Each row comes from the steps of one path. Every step used is in the known rows, and no mark comes twice. Write the path behind each row, first mark first.
In the rows, zero is written as 128.
Known rows:
R -> F -> L -> T -> P -> H: [102  70 127 140 208 127 134 127 158 202 119 173  66 112  81  92 146 158
  66 116 137  63 157 120 126  88 195 119 103 130  77 117 114 157  65 140
 118 141 152 124 119 122]
K -> W: [158 123 129 124 147 137  99 117 119 154 142 144  93 125 133 141 119 156
 124 121 138  98 135 125 152 145 121 210 121 143 137  72 123 119  90  85
 110 131 106 133 125 119]
K -> Q -> L -> P -> R: [129  52 167 115 181 136 140 166  92 235 149 136  61 135  64 121 127 146
 100 177 123  72 124 124 150 118 125 151 117 132  99 171 148  82  81 150
 158 152 121 128  89 110]
F -> L -> P: [119  94 135 141 168 151 173 185 137 171 108 160  51 132  63  97 134 160
 107 163 146  89 137 123 141 125 161 168  99 125 123 156 125 146 102 137
 109 118 137 146 121 124]
T -> L -> P -> R: [151 110 168  83 179 127 194 185 110 195 118 129  56 128  75 101 138 151
  99 165 138 113 117 118 163 152 132 122 114 114 100 188 125 108  75 191
 135 160 154 115 102 112]
F -> L: [129  94 126 159 153 142 142 129 128 149 129 152  80 122  97 106 141 149
 109 152 136 109 142 108 137  98 169 179 105 144 124 118 114 140  91 133
 113 113 126 158 114 132]
L -> Y: [140 111 127  87 162 139 139  84 123 131 117 148  92 127  88 102 134 146
 139 125 136 119 138 121 141 134 123 192 107 152 115 112 120  92 102 176
 148 147 121 135 102 120]
L -> P: [130 107 134 117 167 143 160 170 126 172 114 157  70 131 102 119 127 157
 118 142 141 103 129 121 154 158 111 155 113 122 118 151 135 126 106 138
 122 141 125 118 118 113]
P -> H: [137  76 110 131 163 130 114  71 139 166 133 165  97 109 128 121 138 149
 111 115 134  75 148 120 145 125 115 172 117 153 134  83 133 129 105 137
 136 135 135 119 115 120]
K -> Q -> Y: [148 100 121 120 172 133  99 109 110 180  78 156 100 132 125 127 134 148
 108 137 116 120 125 134 153 130 111 184 116 203 112 109 140  96  86 130
 156 133 175 133 121 109]
R -> L -> T -> P: [ 59 112 135 114 187 136 127 133 136 188 110 154  82 133 111 121 127 147
  76 109 133  78 121 111 153  91 194 105 108 151  86 138  99 159  89 158
  91 170 187 114  96 112]
R -> F -> L -> Y -> Q: [145 102 136 140 188 146 145 127 132 144 141 147  71 139  36  86 150 169
 109 123 145  98 161 128 132 132 153 150 111 159 105 152 104 123 101 178
 167 134 156 153 104 114]
F -> L -> P -> R: [145  98 150 128 162 145 178 186 123 193 143 144  35 135  42  90 140 150
  95 179 142  88 128 119 145 110 155 145 107 103 114 190 124 147  86 173
 112 128 143 132  98 123]
R -> F -> L: [162 103 134 163 185 132 146 184 117 155 150 162  75 125  80 106 141 158
  96 158 134 118 149 114 137 110 162 141 116 140 103 163 117 134  83 119
 124 131 117 154 111 132]
Y -> Q -> L -> T -> P: [ 72  73 156 134 190 146 141 113 141 201 128 156  79 121 120 126 135 147
  89  88 136  84 140 122 160  96 158 118 124 154  90  96 106 112  99 177
 135 151 166 130  98 104]
T -> L: [131 120 152 105 180 120 167 148 106 148  88 143 106 116 132 128 135 152
 109 130 131 139 131 114 161 151 136 152 117 156 125 121 119 100  87 148
 135 164 149 127 121 119]
W -> K: [ 97 124 124 134 144 142 132  40 112 135 109 147 110 110 148 139 143 147
 116 105 133 130 147 119 146 116  49 178 125 134 104 130 111 101 129 103
 139 157 153 142 121 123]
T -> P -> R: [126 107 149 107 172 121 137 105 113 179 112 133  68 119 109 106 142 134
  88 125 127 100 126 107 157 107 131 118 115 114  73 117 111 136  65 200
 129 146 150 110  88 121]
T -> R -> F: [168 138 129 137 188 124 148 206 104 151 131 143  78 114 109 113 129 143
  87 118 131 123 126 120 150 145 143 142 144 152 101 166 136 126  90 119
 100 179 103 116 101 128]
T -> L -> P -> R -> F: [184 110 170  88 217 117 186 232  95 199 144 140  66 130  63 109 138 159
  83 167 133 117 126 124 157 171 137  92 128  98  94 230 131 105  70 150
 131 178 142 104  97 112]
T -> R -> F -> L: [158 125 128 169 174 134 154 231 121 151 128 148  58 114  83  94 139 149
  79 141 133 111 131 118 134 112 185 150 124 152 100 172 124 145  76 123
 112 155 106 150 103 134]
T -> P -> R -> F -> L -> Y: [151 104 152 106 206 126 147 132 127 165 121 148  44 128  27  70 155 148
  96 147 133 100 144 119 122 121 182 126  94 117  65 164  97 122  48 198
 166 154 133 135  88 126]
F -> L -> Y -> Q: [125  92 135 132 162 154 141  92 139 141 121 144  71 139  49  85 148 164
 121 122 147  88 153 125 138 125 142 176 106 159 127 125 106 129 105 192
 164 128 166 159 107 112]
P -> T -> R -> F: [162 145 122 139 179 129 148 218 113 168 131 146  83 117 106 114 138 142
  75 110 129 113 121 119 144 113 121 104 134 141 132 148 142 124  87 114
  99 179  99 134  94 125]
R -> T -> L: [165  96 162 101 180 109 150 108 112 143 109 131  94 116 155 124 129 154
 104 126 135 133 138 119 146 141 116 159 116 164 141  99 119  93  87 152
 107 166 117 125 121 122]
L -> Y -> Q: [120 105 132 107 161 148 131  66 124 130 129 143  86 139  79 105 141 158
 126 104 144  91 145 129 148 141 106 169 116 164 116 120 115 110 117 197
 167 139 163 140 101 104]
L -> T: [ 94 116 134 111 157 148 162 147 131 171 146 147  85 129 110 114 125 151
  94 116 137 135 144 111 149  89 144 182 124 144 129 129 112 118 113 132
 100 136 143 131 115 124]
P -> R -> T -> L: [183  93 175  89 176 106 166 119 106 168 135 117  80 119 129 110 132 149
  97 143 133 136 126 114 150 127 110 147 122 142 125 116 112  94  74 174
 113 166 122 122 104 121]
Q -> L: [146  64 143 140 167 136 128 119 109 169 153 162 101 114 135 145 128 136
 126 133 127 117 133 114 152  93 128 172 131 155 129 102 137  72 120 132
 139 147 105 139  92 118]
T -> R -> L -> Y -> Q: [115 104 123 124 165 149 125 141 123 149 119 132  69 142  60 104 135 149
 110 104 143  60 122 132 150 144 143 150 120 189 107 151 118 140 112 200
 132 177 185 123  81 100]
Y -> Q -> L -> T -> R: [107  96 139 151 164 157 171 198 134 184 149 130  58 119 100 117 129 138
  91  95 138  95 128 122 154  88 166 169 146 174 117 124 138 106 107 157
 112 167 143 137  88 109]
Y -> Q -> L -> P -> R -> F: [180  66 164 132 209 136 160 210 104 220 193 151  56 135  52 116 133 157
  90 154 137  84 134 134 155 144 119  86 141 111  95 217 133 102  99 161
 155 159 140 120  79 103]

Write each row's path:
[126 123 117 109 174 140 129 153 118 147 101 137  73 134  74 106 127 136
 118 121 135  75 110 126 137 129 187 171 111 179 104 145 123 126  94 175
 123 188 156 110  73 118]
T -> R -> L -> Y
[150 136 131 131 187 132 174 239 118 188 125 149  63 125  87 106 135 153
  77 116 135 100 116 123 145 140 126  98 129 127 128 169 161 133  95 125
  94 179 100 125 103 118]
L -> P -> T -> R -> F
[ 87 113 152  99 175 131 156 136 127 202 133 128  55 123 101  96 139 138
  73 123 135 110 127 109 154  78 154 118 119 107  76 134 105 135  70 194
 109 154 158 115  95 120]
L -> T -> P -> R
[124 101 151  90 180 136 161  98 123 135  95 135  96 133  80 106 145 164
 123 106 143 111 138 128 155 170 110 154 112 171 114 121 110  93  94 213
 177 161 174 136 110 101]
T -> L -> Y -> Q
[163 132 131 132 188 140 162 173 123 138 112 146  50 122  46  75 142 149
 109 145 136 106 139 122 122 135 191 169 109 163  98 162 120 115  74 165
 144 161 110 149  95 130]
T -> R -> F -> L -> Y
[124  62 107 128 180 137 116 142 142 206 121 174  83 131  86 129 128 161
 107 140 141  23 126 131 147 134 150 135 106 151 130 141 142 156 110 131
 116 156 173 112 105 106]
R -> L -> P -> H
[140  72 146 129 179 145 157 154 122 195 144 169  74 124 104 139 124 148
 124 147 136  87 129 125 158 125 122 161 117 141 128 130 148  79 122 127
 130 151 115 127  98 110]
Q -> L -> P
[ 74  81 122 113 178 129 127  72 163 196 101 162  76 109 127 109 138 150
  81  88 136  63 149 118 142  93 161 142 108 144  92  66 124 143  87 166
 119 147 167 116 120 117]
L -> T -> P -> H
[ 97 116 132 148 155 156 175 178 139 175 151 149  64 130  81  99 133 155
  88 143 141 121 150 110 139  73 184 192 105 136 132 137 105 140  89 127
  94 121 141 158 125 129]
F -> L -> T
[118 111 124 127 164 141  95  40 105 169  54 149 110 122 140 135 147 149
 108 113 116 127 134 138 148 123  71 198 115 184 105 131 131  77 109 112
 173 147 197 140 130 111]
W -> K -> Q -> Y
[137 123 157 108 207 123 155 170 115 205 160 144  60 125  75  99 136 146
  61 125 130 113 136 110 149 103 153  83 125 101  62 181 109 120  61 160
 124 169 146 109  88 120]
L -> T -> P -> R -> F
[103  68 148 142 163 157 151 145 134 191 178 152  85 129 104 132 131 150
 101 110 137 109 146 119 155  81 135 153 134 160 129 103 121  88 122 141
 128 143 161 148  97 105]
Y -> Q -> L -> T
[124 124 143 101 165 121 166 126 118 170  94 146 113 122 127 130 149 152
  94 125 129 130 122 112 162 122 115 114 109 150 158 105 124 111  89 151
 124 160 146 150 120 114]
P -> T -> L
[160  92 146 126 184 144 148 147 117 167 163 139  58 143  22  77 153 162
  99 146 144  91 153 125 136 137 147 136 116 138 103 170 105 129  80 192
 171 137 167 153  92 114]
P -> R -> F -> L -> Y -> Q
[138 102 147 153 200 147 168 241 121 189 172 140  63 118  85 115 127 147
  71 100 135 105 135 126 149 115 165 131 152 159 101 168 136 101 105 133
 115 185 129 131  84 112]
Y -> Q -> L -> T -> R -> F
[103  70 167 119 182 140 149 120 132 216 160 132  53 125  90 111 141 139
  76 108 134  91 134 120 158  81 149 105 131 116  83 125 108 109  85 208
 138 156 174 120  80 107]
Y -> Q -> L -> T -> P -> R
[147  70 144 109 176 141 130  90 121 155 136 159  91 122  93 121 132 140
 148 137 130 108 136 123 137 121 122 187 112 155 119  94 128  53 111 165
 173 158 107 142  82 115]
Q -> L -> Y
[139 153 135 121 192 134 169 246 121 164 151 140  64 118  97 107 125 146
  67 110 134 126 132 117 148 116 171 146 143 143 100 188 132 123  89 108
  93 185 115 121  97 125]
L -> T -> R -> F
[161 108 134 123 191 136 149 144 123 145 132 159  71 131  49  89 146 158
 124 150 136 117 150 120 124 123 171 172 100 137 106 153 111 106  82 150
 156 148 115 151 101 128]
R -> F -> L -> Y
[131 105 129 118 161 144 151  94 137 138 110 150  70 128  57  83 144 151
 130 145 137 103 143 118 127 114 163 204  89 149 121 125 108 109  83 179
 151 127 129 156 109 126]
F -> L -> Y
[147  61 150  99 191 116 158 106 145 188  95 150  70 113 111 112 132 166
 102 133 144  61 142 135 141 159 126 163 109 148 140 105 136 120  89 161
 127 162 135 115 131 112]
R -> T -> L -> P -> H
[126  59 150 145 178 150 152 153 128 190 140 163  70 131  86 132 126 160
 121 126 143  70 131 136 162 138 107 134 124 146 125 143 138  99 135 160
 149 142 141 135 100  99]
Y -> Q -> L -> P
[150  81 121 158 191 135 160 193 146 196 121 163  41 112  57  84 138 161
  83 140 143  47 139 133 132 141 185 158 113 146 112 168 151 162  87 132
 116 151 130 122 113 123]
T -> R -> F -> L -> P -> H
[138 107 143 133 180 145 180 234 123 200 182 142  45 135  44  89 138 154
  69 164 136 132 147 110 134  72 186 139 118 113 106 195 101 126  69 136
 105 137 140 146 103 130]
P -> R -> F -> L -> T
[126  21 130 147 176 144 133  94 144 213 141 177  72 121  95 124 137 161
 114 119 145  35 146 141 154 136 114 147 120 153 128 105 149 104 125 155
 162 139 149 129 103  99]
Y -> Q -> L -> P -> H
[114 127 122 154 148 148 187 229 137 178  96 145  39 125  72  91 141 148
  81 134 143  81 113 118 145 108 158 145 105 136 152 138 143 162  90 144
  83 143 118 144 107 124]
F -> L -> P -> T -> R
[125 117 135 147 189 147 171 220 131 177 174 159  68 132  68  98 134 160
  79 146 137 124 153 114 131  86 189 149 113 134 113 184 106 130  84 111
 106 136 130 156 118 131]
R -> F -> L -> T
[119 134 122 131 146 145 173 204 134 177  89 138  56 123  93 105 138 143
  86 116 141  86 108 122 152 118 120 135 116 136 153 125 150 142 103 146
  89 162 117 130 106 117]
L -> P -> T -> R
[134  53 146 154 165 145 128 106 119 172 162 157 100 123 121 143 131 146
 119 111 135  96 143 124 161 115 104 149 139 171 130  96 131  90 125 149
 158 141 137 148  92 105]
Y -> Q -> L
[126 113 113 145 167 137 121 191 113 166 109 137  88 124 108 128 124 134
  93 126 131  75 103 118 149 122 173 139 128 180 113 144 125 151 104 140
  88 181 152 117  81 115]
T -> R -> L
[108  80 143 126 169 146 154 162 126 190 176 155  87 122 118 138 123 141
 107 126 131 126 139 114 149  71 149 163 128 149 137 112 124  78 116 124
 123 149 124 138  96 117]
Q -> L -> T
[ 76  54 150 148 170 139  95  50  85 185 115 144 124 117 133 158 139 144
 115 120 117  92 143 123 139 106  87 187 125 168  98 108 133  43 112  87
 189 163 127 159 112 116]
W -> K -> Q -> L
[149  89 129 128 167 134 122 164 102 192 171 143  90 139  84 132 130 140
  96 163 130  82 114 115 152  98 145 118 124 136 112 179 116 142  92 162
 100 163 174 113  68 116]
P -> R -> L
[182  76 158 129 163 131 160 133 130 188 156 129  25 131  74  87 129 155
  99 175 145  87 137 121 136  97 126 168 107 111 133 151 121 133  91 170
  99 129 103 135 106 127]
F -> L -> P -> R -> T
[ 74  73 126 141 181 134 133  86 172 194 101 167  69 110  99  89 144 151
  76 111 140  54 155 120 135  88 197 150  95 135  98  79 112 157  75 168
 115 132 168 130 120 122]
F -> L -> T -> P -> H
[ 54  73 148 134 174 153 131  99 107 200 134 141 106 122 114 147 131 149
  98 111 122 105 151 119 135  85 121 191 123 161 107 127 123  54 113  84
 161 162 145 156 117 116]
W -> K -> Q -> L -> T
[ 69 128 144 103 182 136 149 117 145 175  92 149  74 121 127 112 132 145
  81  98 136 108 139 111 153  98 156 136 113 133  90 107 112 136  82 162
 107 150 152 119 113 119]
L -> T -> P
[126  97 147 120 179 112 110  52 129 152  94 143  71 115 172 115 130 148
  92 104 136 100 137 113 142 128 127 133 115 148 106  65 114 130  88 168
 103 154 111 116 114 123]
R -> T -> P
[161 117 152 109 203 113 134 171 102 189 148 141  75 120  94 105 142 145
  75 129 124 105 130 112 148 129 140  83 130  98  58 163 114 127  63 170
 132 163 132 104  83 122]
T -> P -> R -> F
[122 115 123 134 176 145 156 226 121 185 104 145  59 135  79 117 122 148
  98 141 140  62 103 125 153 146 170 135 119 158 104 181 138 156 104 138
  89 182 157 105  92 110]
T -> R -> L -> P
[126 104 120  94 172 138 117 107 118 151 119 151  94 142  81 122 129 149
 130 135 135  87 127 122 139 123 151 162 103 163 113 138 115 112 106 166
 144 169 162 124  85 113]
R -> L -> Y
[119 112 121 116 155 143 160 162 134 189 118 161  85 136  94 123 138 159
 101 135 140  93 127 120 156 109  94 121 105 120 167 141 144 128 116 142
 100 140 133 134 114 114]
L -> P -> T
[115 101 123 141 150 149 169 172 142 191 118 157  64 137  72 103 146 161
  90 151 143  84 128 117 141  95 133 135  93 116 166 132 136 147 100 133
 103 120 131 159 119 121]
F -> L -> P -> T
[ 90 109 119 117 172 148 142 185 127 187 158 149  95 144  91 136 119 148
  91 135 136 100 130 112 149  86 169 137 119 160 122 162 110 139 106 118
  88 159 180 127  97 116]
R -> L -> T
